Each row was made from one small tree. The marks that hang from a mark follow it in brackets, in the order of their numbers. Every link used is in the known rows. Write each row's tree.
(in the rows, 128 means zero)
Known rows
j444[j695]: [126 114 139 123 143 126 114 150 111 137 117 113 107 122 131 116 145 162
 131 120 127 134 116 135 101 135 121 123 131 121 117 121 125 140 122 124
 103 143 119 120 116 147 113 126 132 142 119 142 153]
j444[j134[j52 j152] j354 j687 j695]: [165 118 135 123 146 110  92 181 111 160  97 106 114 131 128 124 183 201
 156 132 127 123 146 133 105 160 138 113 149 106 115 131 155 122 110 111
 100 160 111 117 102 138  87 117 128 136 132 130 147]
j687[j444[j24 j695[j72]]]: [105 123 144 130 144 144  33 145  96 144 119 117 120 142 134 120  93 132
 137 159 132  97 126 124 121 155 150 122 131 120 107 135 143 172 100 134
 109 162 121 130 114 135 122 123 147 144 110 129 186]
j588[j52]: [122 120 132 132 139 132 149 138 110 150 115 107 106 120 126 115 130 128
 151 114 136 132 117 132  97  96 111 132 131 122 121 126 118 119 112  91
 110 136 146 132 118 147 120 120 125 167 111 151 145]
j695[j72 j444[j134 j354]]: [110 110 151 131 139 110 125 147 113 137  73 117  95 190 143 129 187 179
 163 186 144 110 121 145 110 173 135 122 132 109 124 139 173  96  68 111
 118 161 125 110 114 128 136 123 135 145 109 115 133]
j354[j72[j24 j134[j152]] j444[j695]]: [160 115 166 124 122 146  80 190 128 136 125 121  95 118 150 145 229 170
 146 115 117 154 121 122  95  66  79 100 154 113 120 117  91 143 152 117
 111 165 123 112 122  91 114 123 131  77 124 115 141]
j72[j24 j134[j52]]: [140 111 134 133 126 155 107 137 127  93 114 111 111 125 112 142 180 161
 161 108 146 146 128 134  92  97 104 123 162 114 133 128 101 130 142 107
 124 137 144 137 120 120 119  95 122 123 118 127 148]
j695[j444]: [113 110 133 133 125 112 126 129 126 152  93 115 102 124 126 132 168 163
 137 140 141 130 107 137  85 119 114 127 136 115 118 127 148 118 103 113
 114 145 138 128 115 139 134 124 137 123 108 122 143]
j687[j444[j134[j152] j695[j72]]]: [143 125 151 144 153 128  80 164 104 150 109 125 108 146 139 117 135 153
 157 148 132 121 128 124 111 136 138 119 125 111 107 140 132 157  93 113
 118 160 116 110 124 109 120 120 140 139 117 126 157]
j354[j444[j134[j152] j687 j695[j72]]]: [162 123 146 138 143 117  82 178 103 160 107 114 109 129 143 135 211 176
 148 162 139 138 124 114 106 160 142 122 135 112  99 119 140 133 124 130
 107 160  99 107 112 112 105 140 142 130 116 119 136]
j134[j52 j152[j354] j777[j103]]: [159 126 109 117 116 145 161 148 127 116  73 136 105 130 110 117 139 119
 159  80 145 168 120 142  95  94  65 110 148 104 103 117 105 107 151  80
 120 124 123 142 110 130 122 111 122 166 118 118 138]
j695[j72 j444[j134[j52 j777]]]: [138 114 141 156 135 128 125 132 111 109  63 129 108 194 128 135 195 149
 171 144 146 147 120 142 104 167 116 121 122 108 110 118 173 102  76 108
 120 149 117 132 122 119 126  86 138 179 103  97 136]
j777[j103 j354[j72 j444]]: [ 97 110 155 105 110 148 148 128 111 127  88 127  99 142 137 123 158 117
 125 106 139 126  96 156  96 116 130 123 149 120 113  95 121 113 150 118
 126 142 109 131 113 122 109 113 153 124 106 114 134]
j152[j354[j72[j24 j134] j444]]: [148 109 152 123 106 148 121 170 127 104 103 125  99 113 139 128 225 148
 145 109 124 140 116 117 100  72  77 119 157 109 131 119  84 140 178 120
 115 151 132 120 123 105 142 123 138  97 117 112 127]
j777[j45 j103 j134]: [118 116 124  93 142 167 126 140 138 107  74 115  96 132 110 126  95 151
 127 122 132 143 104 167  69 103 132 138 154 119 118 121 114 128 147 102
 121 129 114 119 109 127 104 133 151 135 117 141 147]
j354[j72[j24 j134 j687]]: [131 111 143 127 124 177 111 133 134 100 118 115  99 133 131 129 199 155
 152  97 126 178 126 124  80  73  93 117 157 111 141 136 107 126 127  95
 127 155 133 107 130 107 125 121 128 113 122 110 154]
j134[j52 j152[j354] j777[j45 j103]]: [144 131 106 106 121 153 136 160 132 106  62 134 109 128 106 112 125 150
 160  81 146 166 120 154  82  76  70 111 150 100 101 109 103  98 156  92
 121 121 103 134 106 127 111 108 143 158 122 120 143]
j354[j72[j134] j444]: [128 109 154 128 119 146  99 155 118 127 101 120 107 141 150 136 170 143
 137 135 139 138 114 125 104  85  98 111 146 118 123 111 120 119 155 123
 117 150 139 118 118 107 120 114 142 100 113 126 128]
j354[j444[j24]]: [105 117 138 118 124 124  81 152 111 129 113 109 101 133 133 146 110 140
 132 140 145 106 111 129 109 129 147 126 154 123 114 119 150 133 155 143
 115 145 134 134 109 130 118 131 130 134 115 134 137]
j687[j444[j354[j72] j695]]: [120 114 162 106 132 133  83 165 106 156 109 125 112 138 150 101 109 156
 131 139 108  93 127 138 120 140 132 111 129 115 122 133 134 144 104 116
 108 167 124 118 115 135 120 112 144 128 116 127 168]
j72[j24 j687[j444[j695]]]: [125 129 145 119 132 149  68 141 124 119 137 118  93 104 123 121 142 144
 127  99 126 132 119 125  78 133 152 132 158 112 122 152 114 185 126 100
 122 160 118 111 131 118 132 118 139 150 119 111 174]
j444[j24 j134[j777] j354 j687]: [114 116 136 116 148 134  80 153 116 112 108 114 116 173 140 133 133 187
 150 153 107 122 137 131 127 173 129 127 154 112 122 127 182 128 107 129
  99 149 122 129 108 132 106 134 119 165 117 131 140]
j152[j354[j72[j24 j134[j777]]]]: [153 112 144 134 119 169 146 153 136  81 104 138 108 136 136 113 217 148
 162  90 105 178 127 123 107  65  33 117 147 105 133 119  88 129 146 103
 110 144 137 125 129 104 139 116 125 122 114 115 137]
j72[j24 j687[j444[j134 j354 j695]]]: [116 128 164 114 147 133  69 167 122 106 125 114  81 150 136 120 147 171
 136 122 119 113 132 131  91 165 179 134 169 106 132 165 143 181 107  99
 118 169 109 100 131 109 130 117 131 159 125 114 157]
j134[j52 j152 j777[j354[j444]]]: [146 118 139 144 111 123  94 140 112 106  99 122  98 140 130 135 191 108
 160 100 157 140 108 148 105 102  88 110 155 110  97  96 131  88 155 120
 132 134 110 142 124 107 106  93 131 154 110 111 113]
j687[j444[j134]]: [116 120 147 133 140 127 113 134 113 123 110 124 105 135 133 117  99 153
 134 130 131 110 120 130 105 137 160 138 133 116 123 139 150 169 111 112
 121 144 134 121 124 118 124 109 133 144 114 134 144]
j695[j72[j134 j687]]: [119 117 127 143 138 168  92 122 118 106 103 109 108 156 126 125 161 127
 164 149 158 169 129 122  94 116  97 120 141 110 118 138 127 106 135 104
 133 147 126 104 127 113 128 127 134 139 112 125 149]
j777[j45 j134[j152[j354[j444]]]]: [180 118 122 115 124 125  99 194 134 123  72 110  85  97 126 126 159 140
 145 121 140 145 104 138  81  72  92 127 155 108 106 120 105 115 193 117
 123 139 121 108 112 102 118 147 153 118 122 132 112]
j134[j152]: [139 115 121 127 128 126 124 138 118 152 113 113 105 111 128 124 141 148
 159 121 144 143 116 131 108  84  94 112 137 117 115 126 125 105 133 109
 122 137 143 121 118 126 123 135 120 126 122 134 142]
j695[j72 j444[j24 j134]]: [ 98 112 141 146 142 123  94 136 113 139  82 115 101 181 134 137 165 172
 156 175 138 110 121 133 106 161 149 129 130 116 121 131 196 134  77 127
 113 162 130 125 110 130 124 130 137 135 111 115 154]
j687[j444[j134[j52 j152] j695]]: [154 127 146 139 144 118  79 164 111 154 107 122 109 124 126 120 117 159
 149 109 135 117 136 128  98 132 152 120 139 109 110 137 147 177 109 107
 113 155 122 123 119 122 106  91 136 137 126 126 159]

Write each row's tree
[175 108 121 104 122 161 167 153 140 146  73 123  97 109 123 113 159 113
 150 101 115 166 115 146  88  60  64 118 135 113 117 124 106 121 152  80
 120 142 132 115 110 111 119 150 132 113 119 123 144] : j777[j103 j134[j152[j354[j72]]]]
[127 112 136 119 146 121 120 145 110 135 102 107 113 146 138 123 147 192
 145 151 125 122 131 132 112 167 143 132 146 112 127 133 159 115 107 118
 107 146 123 112 109 138 110 134 126 141 119 140 134] : j444[j134 j354 j687]
[138 114 151 114 126 143 118 161 133 121 108 113  82 148 143 123 193 178
 175 107 119 156 132 133  99  95 119 110 162 107 141 150 141 100 101  83
 133 166 122  93 125 100 124 130 108 131 132 106 135] : j444[j134[j152] j354[j72[j24 j687]]]
[117 103 157 113 137 127 138 153 113 131  90 118 102 170 153 113 145 177
 154 137 117 121 129 142 118 138 132 119 131 116 134 132 155 103  90 115
 115 154 126 110 117 126 117 117 124 138 123 129 133] : j444[j134 j354[j72]]
[117 132 135 103 133 135 144 182 129  77  61 139  90 168 132 120 121 165
 130 106 136 138 103 148  82 133 124 135 155 103 107 109 123 145 167 115
 112 129  88 120 117 110 122 116 153 164 117 118 110] : j152[j354[j444[j134[j777[j45 j103]]]]]
[140 121 148 137 145 147 101 153 112  97 102 110  94 159 116 128 214 165
 161 104 144 153 132 131  83 174 164 130 149 112 123 142 144 137  87 102
 127 162  90 104 128 121 114  98 134 183 126 104 162] : j444[j134[j52] j695[j72[j24 j687]]]
[127 114 146 117 156 114 106 167 111 143 109 105 114 142 140 118 168 213
 133 149 111 115 134 130 105 189 152 132 143 113 122 132 153 141 104 122
  89 156 108 110 107 146  99 133 130 141 124 140 147] : j444[j134 j354 j687 j695]
[138 115 159 147 133 136  80 157 107  82 102 120 106 170 134 137 215 132
 137 110 141 142 121 146  99 141  94 118 158 107 104  98 119 130 169 138
 108 146 103 140 126 109  95  79 141 145 111 123 128] : j72[j134[j52 j777[j354[j444[j695]]]]]
[148 115 143 128 140 125 106 190 117 165  99 124 109 130 142 105 183 177
 151 105  93 132 141 121 114 107  99 114 129 110 121 128 150 163 113 124
  93 165 117 115 106 128 111 139 128 111 140 122 162] : j444[j24 j134[j152[j354[j72]]] j695]
[158 121 131 122 126 111 101 178 110 154 106 114 116  79 131 120 196 169
 116 122 131 126 113 111  93 157 121 133 142 111 105 114 114 157 170 135
  89 149 112 121 105 142 121 143 156 137 115 124 139] : j152[j354[j444[j687 j695]]]
[146 116 139 136 128 163 108 134 129  68 113 123 109 148 118 144 183 150
 166 101 136 168 128 136  96  95  78 117 160 111 127 121 105 122 145 105
 123 134 132 141 130 114 121  86 112 149 112 120 138] : j72[j24 j134[j52 j777]]
[ 99 128 146 120 147 147   4 167 119 129 124 105 102 163 134 128  99 152
 133 155 126 105 148 126 100 144 139 115 171 103 122 165 148 175 145 121
 105 174 127 112 116 117 116 120 134 126 124 130 175] : j72[j134 j687[j444[j24 j354 j695]]]
[122 103 159 111 112 131 128 148 129 139  93 118  96 138 142 130 206 185
 153 140 118 120 111 149 103 114 110 114 152 113 140 133 136 101  83 104
 117 165 136 121 115 131 140 117 130 114 111 103 149] : j695[j444[j354[j72[j24]]]]
[191 115 122 125  97 128 110 173 112 171  83 120 128  73 125 122 198 145
 152 101 140 147 121 115  96  94  90 110 142 108 106 104 119 104 163 116
 112 148 127 129 101 128 111 119 151 119 119 104 137] : j134[j52 j152[j354[j72 j444[j687]]]]
[178 112 126 122 103 148 140 159 126 135  94 125 108  87 117 114 210 149
 170  71 126 152 124 130  99  62  72 110 147 110 127 124 101 109 124  92
 124 148 132 129 112 124 128 112 126 120 126 106 152] : j134[j52 j152[j354[j72[j24]]]]
[128 113 162 110 137 165  80 172 132 112 119 109  92 155 143 124 215 176
 147 116 112 155 137 131  91 111  97 108 165 107 140 147 111 127 126 104
 114 172 116  96 123 115 119 121 127 117 128 119 159] : j444[j354[j72[j24 j134 j687]] j695]
[131 114 141 130 140 110 116 149 126 129  84 120 108 172 140 134 196 193
 149 159 111 135 123 136 102 173 119 127 142 103 121 126 183 108  96 113
  97 155 123 121 113 126 122 122 131 155 106 112 125] : j695[j444[j134[j777] j354 j687]]
[125 118 166 122 143 156  47 161 111 105 123 118 105 161 137 127 160 154
 155 172 129 112 135 130 118 138 116 118 155 107 128 154  97 151 117 109
 117 165 125 117 127 107 136 114 134 126 109 126 164] : j687[j444[j354 j695[j72[j24 j134]]]]
[108 126 145 107 123 144  69 137 123 102 126 111  92 121 128 124 121 139
 146 122 138 117 121 134  95 122 149 130 170 109 131 162 124 140 126  91
 135 155 130 111 129 109 140 119 126 157 113 112 150] : j72[j24 j687[j444[j354]]]
[ 99 123 128 113 129 166 127 122 119  77  71 128 111 167 108 117 123 140
 145  83 142 147 109 176  78 127 115 128 159 109 107  93 124 103 138 112
 125 124  97 144 114 135  90  81 155 173 112 121 144] : j134[j52 j777[j45 j103 j354]]
[182 120 120 142 117 155 119 160 138  85 102 127 108 117 115 127 228 142
 180  86 134 178 135 125  97  57  29 108 161  99 120 130  85 118 159  96
 120 133 137 135 126 100 133 106 114 132 121 114 132] : j72[j24 j134[j52 j152[j354] j777]]
[121 107 138 121 122 170 139 121 126 133  95 125 109 143 132 119 184 123
 154 108 128 162 123 153  93  57  64 104 152 110 119 108 108 104 136  98
 124 142 133 124 116 106 102 123 132  82 115 127 149] : j777[j103 j354[j72[j134[j152]]]]
[147 115 169 118 134 134 113 178 114 137 118 119 108 118 148 136 224 205
 124 113 100 135 119 120  94 153 162 132 150 118 126 107 130 167 115 127
  99 168 103 112 117 121 105 121 147 128 120 108 146] : j354[j72[j24] j444[j134 j687 j695]]
[125 117 136 130 131 165  98 131 136  88 125 108  93 128 121 135 178 156
 153 105 142 171 125 122  74  85  99 126 168 111 133 144 108 132 154  96
 126 144 136 106 131 109 133 126 121 124 120 120 144] : j72[j24 j134 j687]
[112 115 137 114 143 114  84 167 117 136 105 105  93 165 142 135 126 178
 166 151 127 105 138 137 123 122 128 111 154 112 126 145 176 116 106 118
 115 151 134 119 109 126 114 140 108 120 131 140 135] : j444[j24 j134[j152] j354]
[132 114 151 120 135 150  39 179 111 159 118 109 131 124 147 138 184 185
 118 146 109 122 137 111 105 135 119 114 149 118 114 106 141 166 154 151
  86 170 120 124 100 127  94 133 152  91 120 127 162] : j354[j72[j134] j444[j24 j687 j695]]
[110 124 149 131 135 155 133 113 113  82  85 135 106 175 119 118 121 110
 140  93 134 125 117 160  97 152 153 137 151 108 110 113 143 161 116  96
 127 132 110 146 124 113 105  72 142 183 106 113 143] : j687[j444[j134[j52 j777[j103 j354]]]]
[116 128 132 117 132 189 123 122 146  58 112 126  91 160 117 139 167 136
 146  94 135 192 122 137  69  88  86 121 177 105 126 136 101 141 155  79
 128 135 116 117 133  95 126 117 113 151 112 114 147] : j72[j24 j134[j777[j103]] j687]
[196 109 110 131 124 131 135 158 129 132  80 109 103  90 105 119 185 119
 165 101 144 156 123 137  93  82  77 123 142 112 112 132 118 113 161  93
 123 136 137 127 114 122 121 126 130 133 123 127 134] : j777[j134[j52 j152[j354]]]
[150 119 141 115 100 149 122 167 125 115 102 122  87 107 133 123 201 136
 140  85 136 153 107 119  83 100 114 128 156 110 126 129 104 134 160 106
 127 155 116 106 125 109 143 131 144 141 119  91 131] : j152[j354[j72[j24 j687] j444]]
[119 113 175 108 128 144 108 156 119 112 108 127  98 147 149 116 141 170
 151 127 107  99 127 138 113 128 154 127 149 112 144 145 132 152  93  99
 123 162 130 117 127 113 134 106 128 132 117 116 147] : j687[j444[j134 j354[j72[j24]]]]
